Each row was made from one walk, in order. Every step used is in the known rows, and no mark comes twice. Write each row's walk.
Known rows:
matoz rodu varekom: [  5   2  -1   3 -23  43 -32  13  10 -17  23  12 -22  11 -13  -2  19  24
 -60  17   3  24   4 -12  30   0  34   4 -10  -7  -9  29  22  18 -21   1
 -19 -22 -13   0   1]
varekom mutiv mobo rodu: [-32   1 -33 -15  21  35  23   4   5 -12 -56 -35  35  13  17  20  42  36
  28  20   6  12  -8 -15 -14   8  -4 -22  -8  12  14  -1  -7 -30   3  -9
 -13  13  33  -3 -51]
gani rodu varekom mutiv mobo zuluz: [ -1 -12  -2  -2 -20  59  10  36  14  31  -5  -2 -47  27 -39  -1  49  38
 -39  15 -34  28 -29 -14  10   9   1 -23 -40 -12  31  30  15  -3   7 -10
 -38  -8  17 -29 -35]
luvi mobo zuluz: [  3  -1  13  14 -14  14  15  -3   3  37   5   5 -20  14 -22   1  12   9
 -35  -1 -21  -5  10 -11  -1 -30  -2   5 -20 -10   4  24   0   5   1 -21
   9  -1  -3  -9  32]
varekom mutiv mobo: [-28  -2 -20 -11   5  28   4   8   6   2 -34 -36   4  20   9  13  40  24
   9  19  -4   8 -10  -4 -18   3  -6 -21 -13  13   3  -3   2  -8  10  -7
 -15  14  23 -10 -34]
rodu matoz zuluz: [-10  21   8   5   0   4 -15  -4 -11  13  12  21  -8   1  -2  13  -4  15
 -18 -39  28   4   1   2   2   0 -18  -7   1 -21  -8   9   4  19  16 -15
 -14 -22   7  28  13]
zuluz mobo mutiv varekom rodu gani: [-13 -18 -21  41  -4 -39  21   8  34  62 -35   9  17 -33 -18  20   4  20
  33  29  14 -10 -16 -36 -39   7   6   2 -26  -8  31  -2  30  -8 -47 -56
 -20  -8  44 -16  35]
rodu matoz zuluz mobo: [-15  24 -25  23   5 -10 -14 -18 -18  18 -15  30  -7 -10 -25  22  -5  15
 -21 -48  51  -1  -1  10  -8   7 -28  14   4  -8  -5   8  -4  22   8 -26
 -12   8  13   9  40]
zuluz mobo rodu varekom mutiv: [ -4 -12 -36   3  -5  19   6  -6  21   0 -34   9  30   0 -20  15  25  39
  -7  13  22  20   3 -21  -7  13  19  15 -10  22   9   6   4 -26 -36  16
 -26  38  19 -35 -12]
luvi mobo: [-15  -1  -4  -1  -9   2   0  -3   4   4  13 -10  -6   0  -3   0  -2   4
 -23  16 -22  -1   9 -11 -14 -10   9   3  -4   5  -5  11  12   7  -6  -8
  -3   5 -10  -9  31]
veme mobo zuluz: [ 23   2  -1  32   6  16  15  11  -6  32   1   3 -24   2 -26  -4  16 -14
 -16 -14   7   8  10  -6  16 -13 -31   3 -12   4  26  19 -29  -3 -16 -44
  21  -9  30   3  -6]
luvi mobo zuluz matoz rodu: [  5  22  12  23  -9  26   6   0   4  17   3   8 -74   1 -37   7  23  53
 -78  16  -6  11  13   6  20 -12   9   1 -20 -24 -17  51  21  26 -35 -39
  23  -7 -23   6  42]
matoz zuluz mobo rodu: [-14  29 -23  26  30 -14  12 -15 -13  -8 -41  26  32 -19 -17  38   8  21
   9 -31  55  -1   4   3 -14  33 -18  27   0   6 -19 -13 -24 -11 -15 -16
  -7  33  12   9  20]
veme mobo zuluz matoz rodu: [ 27  24   3  43  11  25   3  18 -10  12  -8  12 -78  -5 -48   7  24  29
 -55  -3  19  16  19  13  40   0 -12   7 -14 -19  -1  55 -12  20 -52 -59
  31 -18   5  12  -1]
zuluz matoz rodu mobo luvi: [ 26  29  -3 -26   7  11 -20  20  -6  11   3 -11 -60 -51 -10  28  32  45
 -20  16  10  -4   9  13  24  18   5   2  -2 -28 -33  42  18 -21 -46 -13
  14  -4 -27  -1  19]
matoz zuluz mobo mutiv varekom rodu: [-16  26  -8  49  12 -58  16  -2  11  49 -27  18  24 -43 -19  31  13  34
  22  -9  34  -6 -21 -36 -42  18  -6  12 -21 -18 -11  -5  -2   6 -16 -51
 -13   9  22  -8  65]
veme mobo rodu: [  8  10 -34  18  15   8  16   9  -6  -9 -27  -7  23  -6  -6   7   6 -15
   7   1  15   6  18 -12   1   9 -11  14  11   9  21  15 -27 -20 -24 -25
  14   5  25   7 -27]
luvi mobo mutiv varekom rodu: [-19 -12  -5  17 -19 -33  24  14  29  42  -6 -10  12 -28   2   6  11  31
  11  35 -23 -17 -13 -55 -42 -20  18   4 -25 -15   5  20  24  -2 -13 -40
 -16 -11  16 -15  59]
mobo rodu: [  1   1 -13  -1  11   5  15  -3  -1 -18 -23   2  30  -6  14  15  -1  13
  10   3   8  -1   4  -8   2   9  -3   9   4  -1   2   2 -13 -16  -7   0
   6   9   5   7 -10]
luvi mobo rodu: [ -8  -1 -23   1  -2  10  12  -7   2  -7 -17  -7  23  -4   0  11   0  16
 -13  18 -12  -8  12 -18 -15  -4   5  16   3  -1   0  13   1 -20 -10  -4
   0  14  -4  -2  20]
mutiv mobo rodu: [-24   7 -24   8  15  16  13  -2 -19 -13 -57 -20  27   5  18  24  20  15
  16   5   7   4  -1  -6 -10   9 -16   9  -2  11  17   7 -17 -26  -1 -25
  -6   6  11  17 -24]
matoz zuluz mobo: [-13  31 -17  32  27 -22  -7 -15  -9   5 -15  24  -1 -14 -34  22   4  13
  -4 -29  38  -1   4  12 -12  22 -14  14  -5   1 -30 -15  -8   7  -8 -23
  -9  25   0   3  31]
zuluz matoz rodu varekom: [  6  11   5   9 -13  28 -26  13   8 -15   7   7 -57   0 -38   0  17  46
 -70  25  20  30  -2   4  29  18  36   9 -18 -16 -20  42  33  19 -43 -15
  -6 -17 -34   2   9]
gani rodu matoz zuluz: [ -4  24   5  -5  -4   4  -8  14  -8  16  23  44 -26  -6 -19   9   6  17
 -36 -34   3   2 -17   6   4  19 -19 -14  -1 -37   4  12  23  27  28 -13
 -17 -19 -10  19   9]
matoz rodu varekom mutiv mobo zuluz: [-10   1  -5   6 -18  82  -7  22   9  10 -17 -11 -33  32 -19   8  55  45
 -60  20  -3  38   0 -16  24 -11  12 -20 -30   0   8  38   4   9  -3 -18
 -20 -14  23  -6 -34]
rodu matoz zuluz mobo mutiv: [-24  32 -27  27   7 -32 -19 -15  -5  37 -20  24  -2 -21 -24  19  12  28
  -6 -32  55  -7 -14   2 -19  10 -15  11  -5   1  13   1  11  15  -2 -46
 -24  23   3   5  75]
gani rodu varekom mutiv mobo: [-14 -14 -14 -16 -17  45 -12  32  14  -1   3 -16 -33  23 -29  -3  40  33
 -27  30 -37  28 -33 -16  -5  23  21 -20 -33   0  25  15  36  -4  11  -1
 -45  -3   6 -28 -34]
veme mobo zuluz matoz rodu gani: [ 33  16   8  51  13  36   3  26   1  24  -8  26 -71  -4 -55  10  24  19
 -64  18  17  17  13  17  38   8  -4  -7 -23 -16  18  43  13  14 -76 -79
  24 -35  14  20 -15]
varekom rodu: [ -9 -14   6  -1  17 -20  -5  -2  -6  21   6  11  -3 -16  13   9 -16  16
  11  12  -5  -1   4  -9 -11  -7  -6   7  -8 -12  -6  11 -11  13 -13 -13
  -9  -4  26   2  -2]
zuluz matoz rodu: [  1  26   2   7   0  12 -15  -3  -2 -18 -11   6 -56  -7 -16   5  17  44
 -48  18  19  12   4  16  21  16  17  -1  -8 -17 -22  28  16  14 -35 -25
  14 -10 -21  14   4]
rodu matoz zuluz mobo luvi: [ 13  18 -19  15  18  -5 -29   7 -20  38 -10   8 -19 -38 -17  22  11  19
 -13 -56  28 -10   6   4 -23  24 -31   9   2  -6  -4   4   1  -5 -13 -13
 -10  10  14   4  35]
mobo zuluz matoz rodu: [ 21  14  16  28   9  26   5  -2  -1   9  -9  24 -71  -2 -30   9  20  47
 -59   3  20  15   4  16  33  -4   4  -4 -16 -21 -12  38   6  18 -34 -36
  21 -16 -12  13   9]

Which walk is each row?
[  3  16  -9 -39 -12 -20   5  20  -6   7  19  14 -29 -21 -14  15   4   4
  -4  10 -21  -6  -6   4  15   3   3   1   3 -31   5  21  25  -5  11   3
  -5  -5 -20 -17  10]
gani rodu mobo
[-12   0 -17  21 -35 -17  24   4  32  19  -9 -24  15 -15  -3  -1  17  14
  -2  17  -9 -19 -20 -46 -34 -20  23   1 -14  -6  17  12  34  -8  -2 -25
   0  -5  -4 -17  63]
luvi mobo mutiv varekom
[ -2 -23   6  23 -15 -22  20  25  33  52 -15   8  28 -26   8   9   4  18
  32  41 -13  -7 -20 -30 -28   2  17 -10 -31 -17  29   5  37  -5 -36 -48
 -19 -32  31   5  15]
mobo mutiv varekom rodu gani
[-11 -11 -24 -19 -19  49  -1   6  31  -5   0 -12  28   9  -9  -1  25  42
 -31  32 -14  16   4 -38 -16  -7  37   1 -17  12  -6  16  23 -15 -19  17
 -29  17   5 -24  -2]
luvi mobo rodu varekom mutiv
[-11  35  -5 -36  -8  12 -10   6  -9  -7   9   7 -17 -19  10  23  15  24
 -22   9  13  -2  14   1  33 -15   7   5  15 -23 -12  26  14   5  -7  -5
   2  -5 -13   8  11]
matoz rodu mobo
[  5  -3 -19 -14   5  36  -3  31   4  16 -31 -52   2  -3   4  10  54  28
  26  12 -22  -3 -11 -12 -28  15 -11 -22 -13  11   5  -1   8 -39  -7   1
 -11  18  31 -12 -38]
varekom mutiv mobo luvi
[ 21  -5  29  12 -11 -29  43   5   7  70  -5   2 -38 -40 -13  34  -1  39
   4  -6  10   6 -12 -23  21 -18 -10   4 -28 -49  -8  57  -2  -2 -20 -38
  27 -34  10   0  17]
mutiv varekom rodu mobo zuluz matoz
[ -6 -17  -1   9 -18  59   1  19  18  28 -13 -21 -17  31 -20  -1  43  28
 -21   9  -8  30 -16 -15   7 -10   1 -17 -42   9  15  27  -1  -8   0 -16
 -25  -7  26 -16 -34]
rodu varekom mutiv mobo zuluz
[ -8   6   5  32  15  13  13   3 -14  25 -33 -21 -51   4 -30  13  24  29
 -11  -1  10  18 -12  17  11   6 -17 -10 -30 -13   7  30 -15  -2 -22 -48
  12 -13  -1  12   2]
mutiv mobo zuluz matoz
[  3 -17 -15 -20  -3  45   4   5  29  -5 -10   0  36   9   2   5  24  37
  -6  24   5  26  -6 -23   5   7  32  -8 -13  11   3  12   9 -21 -13  22
 -22  13  15 -16 -31]
mobo rodu varekom mutiv
[  1  -3  -7  18 -20 -22  27   9  27  20 -21 -18  23 -17  -1  -4  21   8
  26   8   2 -10 -26 -32 -14  -3  15  -3 -11  -4  19   0  20 -20   3 -12
  -1 -12   1  -7  26]
mobo mutiv varekom
[  4  10 -21  43 -11 -23  25  29  25  21 -18 -28  16 -19 -18  -3  27 -15
   9   6  15 -11 -20 -36 -16  -8   0   2  -9   2  40  11   0 -22 -21 -44
  12 -13  19  -7  16]
veme mobo mutiv varekom
[ 11 -22 -21 -16  -5  57 -21  36  15  11  -3 -55  -8  -2  -7  -1  57  27
   1  19 -28  15 -14 -25 -22  24  13 -13 -28  17   7  13  17 -29 -20  12
 -32   8  19 -27 -34]
rodu varekom mutiv mobo luvi
[-11   6 -38  22  16  -7  13 -21 -11   1 -54  10  20 -12 -13  22   3  13
   9  -1  26  -1   6  -8 -12  11 -15  30   7  11   5  -3 -19 -22 -21 -13
   2  32  10  -6  11]
zuluz mobo rodu
[  6  -2 -15   2  16  19 -10  26 -18  16 -26 -47  -9 -17   4  13  32   7
  21   2 -18 -12  -3  -5 -19  22 -16  -2 -13   7   9  10  -9 -30 -13 -11
  -4  -1  12  -1 -17]
mutiv mobo luvi
[ 21  -1  21  27   3   0  16  -5  -4  28  -4   8 -52  -7 -34   5   4  30
 -24  -6  15  11  -2  18  24   2  -7   1 -23 -15  -1  30 -10   6 -22 -28
  19  -4 -12   3  10]
mobo zuluz matoz
[-13 -19   9 -13  -4  -4  -8   2 -13  34   3  17 -20  -9  22   8 -19  17
  -7   0  -3   1   6 -11  -8 -15 -20   4  -2 -22  15  37   6  25   7 -17
 -18 -21  31   9   0]
varekom rodu matoz
[ -6  39 -12 -21   8 -24 -10  -1   3   6  -4   2 -42 -37 -14  14  28  54
 -22  33  35   3  -7  13  15  13  30   2 -11 -18 -11  36  29  -2 -30 -38
   3   4 -36   1  58]
zuluz matoz rodu mobo mutiv
[-33   2 -35   2  -1  29   5   5 -26  -2 -55 -16  12   6  24  23  17  13
   4  -8  14   2  -1  -9  -3  -8 -27   9   0  -6  33  25  -5 -17   9 -22
 -10 -11  18  26 -16]
mutiv mobo rodu matoz
[ 20  27 -14  26  28  -5 -19   6 -14  24 -14   2   0 -42 -29  27  15  21
   2 -34  24 -10   0   2 -22  42 -22  14 -11   3 -26 -13 -11 -11 -29  -9
   1  26   2  -4  28]
matoz zuluz mobo luvi
[ -1 -15   7  14 -13 -18  25   7  14  24  -7  -1  10 -20  20  18  -2  17
  14   3  -9   2  -6 -38 -10  -6  -5   4  -7 -24   0  14   1   1  -6 -12
   4 -26  32   3 -13]
mutiv varekom rodu
[-11   3   5 -36   7 -28   4  -4 -10  31  13   7  -6 -28  18  32 -10  19
   8  14   2  -2   8 -11   6 -11  -3  12   0 -22 -16  27  -7  -1   0 -11
  -9 -10  13  -3  19]
varekom rodu mobo
[-11   6  21  17 -11  -8   5  10   9  38   5  22   9 -18  19  29  -3  25
  -3 -40  28   6  -6 -31 -10  -3 -17  -6  -6 -36 -14  24   3  27  15 -23
  -5 -52  32  35   5]
mutiv varekom rodu matoz zuluz
[  7  -4  19  25  -1   1  13  -8   2  39   1  -1 -51  -1 -40   5  10  30
 -48   7  -8   2   2   2   2 -13  -4   2 -28 -18 -10  39  11   9 -23 -32
  16   2 -24 -10  44]
luvi mobo zuluz matoz
[-18   6 -29  23  10 -38  -4 -17   3  19 -37   1   0 -23 -23   2   8  12
  13  12  23 -12 -11  -5 -23   8   2  18  -5  14  21  -8   6 -13 -20 -38
  -8  38  -6 -25  64]
zuluz mobo mutiv
[ 35   2 -17  17   7   8 -10  37  -8  14   0 -26 -11 -35 -13  -5  21 -14
   8  -2 -11  -8  11 -13 -15  18 -18   6  -1   9  15  20 -14 -27 -36 -15
  14   1  21  -7 -15]
veme mobo luvi
[ 18   3 -29  12   9  -9 -12   5  -7  22 -30 -10 -13 -37 -20  12  10   5
  12 -11  -3 -15   7  -8 -27  21 -18  20   0   8   2  -3  -4 -23 -35  -2
   3  29   7 -26  20]
zuluz mobo luvi
[-12 -11  -4  16  -6 -35  18  10  24  36 -15  -4  21 -31  21  10   8  29
  30  20   0 -11 -23 -46 -34  -7  10  -3 -23 -18  11  11  10 -11 -11 -30
  -6 -13  20  -9  25]
mobo mutiv varekom rodu
[  0 -12   5  16  -8  45   7  19  14  31 -23 -24 -51  24 -42   4  48  52
 -29  16   9  37 -20  -5   9   7   9 -19 -51   4   7  40   8  -5 -24 -29
 -11  -7   5 -20 -19]
rodu varekom mutiv mobo zuluz matoz
[ -2  -5 -19  37  -1 -32  22  26  14  36 -17 -11  13 -35   2   9  12  -1
  24  20   6  -2 -14 -49 -25  -4  -5   2 -16  -7  28  23  -8 -10 -32 -64
   5 -17  46 -11  19]
veme mobo mutiv varekom rodu
[-14  34 -17 -29  -5  -7 -10   6   0   8   1   5  -7 -25   6  12  27  28
 -10  31  16  -8  -4  -4  11  -9  21   6   3 -15   2  28  21  -6  -7 -26
 -10   6 -23   2  49]
matoz rodu mobo mutiv
[-39  23 -24  -6  18  38   3   8  -6   2 -44 -12  35  10  15  33  36  44
   2 -27  31  14  -8  -9 -12   9 -19 -23  -5   1   2   8  -3 -12  24 -23
 -22  -1  35  31 -39]
varekom mutiv mobo rodu matoz zuluz
[ -8  12 -23 -27  -1 -36   0   0  -6  28   4  -9   9 -32   4  11   9   8
  24  19  10 -14 -10  -4  -3  -9  16   1  -6 -11  12   9   6 -20   4 -21
 -12  16 -14 -13  54]
rodu mobo mutiv
[ 22   7  29  31   3  33   3   9  12  25  -9  33 -65   4 -43   9  14  41
 -53  16   5  12   4  29  35   9  12 -13 -27 -27   3  31  25  17 -62 -48
  10 -32  -2  20  -8]
mobo zuluz matoz rodu gani
[ 23  13  13 -14  -2 -19  26   9 -13  45  10  21 -77 -29 -49  13   7  29
 -27   0  -7   6 -15  21  33   8  -4   1 -18 -52   2  50  16   1 -13 -23
  10  -9 -24 -16  24]
gani rodu mobo zuluz matoz
[ 22  -6   4 -22 -13 -16   8  32   3  50   3 -21   8 -63  22  32  10  14
  37  -2 -18 -14  -3 -40 -12  -1  -7  11  -8 -33  -9  28   8 -29 -17  -2
   6 -24  26  -7   2]
mutiv varekom rodu mobo luvi
[  5 -16 -13   4 -14  27  -4   4   4  -7  -6   2  26   0  -6   8   7  19
 -15   4  11  23   0 -20  12   7  19  16 -13   5   8  15  -4 -17 -21   5
 -19   0  -1  -3  -6]
mobo rodu varekom
[ 34   6   5  44  16   3  19   9  -7  33  -9   0 -58  -6 -45   1  14  10
 -24  -5  21  12   5  11  21   5 -22   1 -24  -9  15  41 -22   5 -40 -52
  33 -11   6   6   3]
veme mobo zuluz matoz
[ 21   6  -9 -36  -1  -9 -10  19  -7  28   9 -23   3 -45   6  19  19   5
  22  -2  -9 -11   8  -7   3   2   2  10  -1 -14 -10  16   0 -35 -11  14
   3   2  -1 -11  16]
rodu mobo luvi
[-14   5 -41  14   5  -2  -2 -19 -21  11 -56  18  12 -19   0  23  -5  14
  -1 -25  37  -7  11  -4   1   0 -21  30  13  -1  33  18   3  -9 -11 -14
   0  18  18   1  16]
zuluz mobo rodu matoz
[ 13   7  18  27 -26  40 -17   9  12  18  23  13 -80   7 -50   6  25  54
 -96  21  -2  29   7 -10  33  -7  31  13 -39 -24 -14  66  24  26 -48 -26
  -4 -19 -35  -6  45]
luvi mobo zuluz matoz rodu varekom
[-16  35 -26  37  26 -43  -7 -12  -2  21 -21  17  17 -26 -34  16  13  25
   5  -9  45  -7 -17   2 -29  27  -4  13 -15   8 -11 -20  -4  -2 -11 -46
 -18  36  -6  -9  69]
matoz zuluz mobo mutiv
[ -5  13 -25  16  10  26  -1  -4  13  -3 -22  21  37   0 -29  30  20  47
 -16 -15  50  21  -6 -16  -6  33  10   6 -22  16 -21  -7  -5 -15 -24   1
 -35  35  19 -18  -4]
matoz zuluz mobo rodu varekom mutiv
[  2  10 -29  22   3 -20  -1  15   2  15  -7 -13  -1 -11 -15  -9  16  -6
   9  21  10  -7  -7 -13 -14   2  -1   6 -12  18  34   9  -6  -7 -26 -48
   1  11  12 -14  30]
veme mobo mutiv
[ 14  11  14  -8  -3 -14  18  -6 -10  49  -2   4 -48 -20 -30  19   4  26
 -13 -10  21  10  -3  22  34 -12  -1   3 -19 -28  -9  38  -1  -4 -19 -21
  15 -13 -18   1  29]
rodu mobo zuluz matoz
[  7   5   3 -10 -14  47 -25  12  32 -13   8   5 -48  12 -31  -1  30  65
 -62  32  16  34  -4   0  22  14  46 -16 -24  -5 -24  36  38  17 -42   5
 -11  -3 -16 -15 -18]
zuluz matoz rodu varekom mutiv
[ -8  22   1  14   8  55   9  11  -2  10 -44 -11 -64  14 -26  18  57  70
 -44  22   6  26 -14  12  22  -6  -1 -28 -35 -10  -6  37   9   3 -18 -38
   6  -6  10   8 -27]
varekom mutiv mobo zuluz matoz rodu
[-19  18 -15   4   0  14   1  -7  -9   4  -2  17  27  -3   2  23  -1  33
 -41 -22  19   2  14 -18 -14   3 -12   8   9 -15 -10  22   9   4  10 -16
 -11  -8  -1  29  38]
luvi mobo rodu matoz zuluz
